Each row was made from one path, in order. Every step used is in the known rows, and no mark comes twice. Write each row's path.
(in the rows, 128 means zero)
Known rows:
vibet, kipa, fuzikev, vesa, lugom: [101  55 131 101 111  76 150 155 127  97 120 102 140 175 159 139 123 103]
vumafu, fuzikev, vesa, lugom, dotoda, vibet: [101 114 124  42  59  64 111 134 146  73  93 132 152 129 117 140 116  82]
vibet, vesa, lugom, vumafu: [ 95 104  93 105  83  88 154 143 139  84 115 141 133 129 148 113 123  98]
vumafu, fuzikev, vesa, lugom: [ 87  92 132  66 101  66 114 142 122 103 122 129 142 126 135 123 122  98]
kipa, fuzikev, vesa, lugom, dotoda: [100 103 132  93  80  88 131 169 144  92 116 129 151 152 160 121 121 105]
lugom, kipa, fuzikev: [ 96  73 133 117  90 108 150 137 146  93 116 110 130 152 136 134 106 124]
vumafu, vibet: [104  83 113  88  62 100 138 112 123  88  93 131 151 150 118 129 119 138]
vesa, lugom, vumafu: [ 99  96 116  84  92  91 141 137 154  77 123 149 117 122 165 122 121  99]
fuzikev, vesa, lugom, dotoda, vibet, kipa: [128  83 113  79  75  66 142 134 158  66  82 122 147 161 131 162 125  87]
kipa, fuzikev, vesa, lugom, vumafu, vibet: [110  77 125  84  70  93 137 165 140  76 127 135 144 170 160 119 110 113]
vesa, lugom, kipa: [100  77 123  94  99  83 140 117 156  87 131 133 123 125 145 141 109  97]
dotoda, fuzikev, vesa: [ 98  83 131 113 111  87 125 125 113 106 116 138 165 138  99 113 125 149]
vumafu, vibet, dotoda, fuzikev: [102  85 111  94  56  93 139 102 104  69 107 138 188 141  75 101  98 155]
kipa, fuzikev, vesa, lugom, dotoda, vibet: [105 100 126  69  61  82 132 158 145  77 107 131 151 158 139 139 119  99]
dotoda, lugom: [ 93 107 122  99 100  93 135  97 117  96  93 124 124 132 137 130 124 117]
kipa, fuzikev, vesa, lugom, vumafu, vibet, dotoda: [117  87 114  93  63  92 147 189 133  57 126 131 164 168 143 107 108 122]
vesa, lugom, vumafu, vibet, dotoda, fuzikev: [106  88 111  80  55  85 138 110 129  47 128 154 169 131 112  99  91 120]
vumafu, fuzikev, vesa: [ 94  96 129  89 100  81 117 149 119 104  99 118 150 135 113 122 127 126]

Which path is each row?
[132  61 114  95  84  78 148 142 150  65 104 125 143 173 152 143 120 101] => fuzikev, vesa, lugom, vumafu, vibet, kipa
[100  89 123  99 107  69 130 141 111  83 138 145 179 125 105  99 114 130] => vibet, dotoda, fuzikev, vesa, lugom
[101  67 139 107 121  73 125 116 140  95 145 139 153 129 118 129 104 111] => dotoda, fuzikev, vesa, lugom, kipa
[ 89  70 136  94  93  92 145 132 149  89 140 117 125 144 157 135  99  98] => vesa, lugom, kipa, fuzikev
[109  55 120  80  61  93 156 124 145  60 109 112 132 178 165 135 100  93] => vesa, lugom, vumafu, vibet, kipa, fuzikev
[111 115 108  79  50  96 136 119 155  71  75 138 145 138 111 142 124 118] => lugom, dotoda, vibet
[ 84  98  94  98  85  78 149 128 119 104 117 133 146 129 135 117 126 106] => vibet, vesa, lugom
[109 107 128 113  88  91 120 129 133  92  99 142 175 135 102 113 120 140] => lugom, dotoda, fuzikev, vesa
[ 90  77 108  89  66  83 161 127 138  83 123 114 140 154 119 144 101  89] => dotoda, vibet, vesa, lugom, kipa, fuzikev
[115  93 109 102  53 101 142 117 125  49 105 147 172 140  90  97  96 144] => lugom, vumafu, vibet, dotoda, fuzikev
[125  82 122 101  66  91 152 155 149  73  71 101 153 186 119 154 123 113] => lugom, dotoda, vibet, kipa, fuzikev, vesa
[100  80 138  82 107  66 118 138 146  91 129 118 138 126 133 141 107  88] => vumafu, fuzikev, vesa, lugom, kipa
[101  87 123  91 110  76 133 151 130 101 126 139 141 136 145 128 133 116] => fuzikev, vesa, lugom
[ 79 111 102  79  76  77 138 133 129  83 110 130 133 120 137 108 114  79] => vibet, vesa, lugom, vumafu, fuzikev
[111 107 106  93  61  92 142 106 106  63  84 123 159 145 111 119 110 131] => vumafu, vibet, dotoda, lugom
[109 100  85 113  50 106 155 137 131  77  85 135 152 155 116 117 119 127] => lugom, vumafu, vibet, vesa
[126  86 126 122  76  98 146 149 122  64 103  98 164 176 113 129  96 129] => vumafu, vibet, dotoda, lugom, kipa, fuzikev, vesa
[102 111  89  85  33  82 144 120 135  80  92 134 172 144 126 122 112 103] => vumafu, vibet, vesa, lugom, dotoda
[113 110 120  93  87  78 126 156 152  89 107 142 151 133 149 126 128 105] => fuzikev, vesa, lugom, dotoda
[103 112 111  55  52  80 134 114 157  68  94 146 138 128 132 146 119  91] => vesa, lugom, dotoda, vibet
[ 91  80 134  91 106  84 135 166 122 106 136 124 142 154 156 122 124 115] => kipa, fuzikev, vesa, lugom
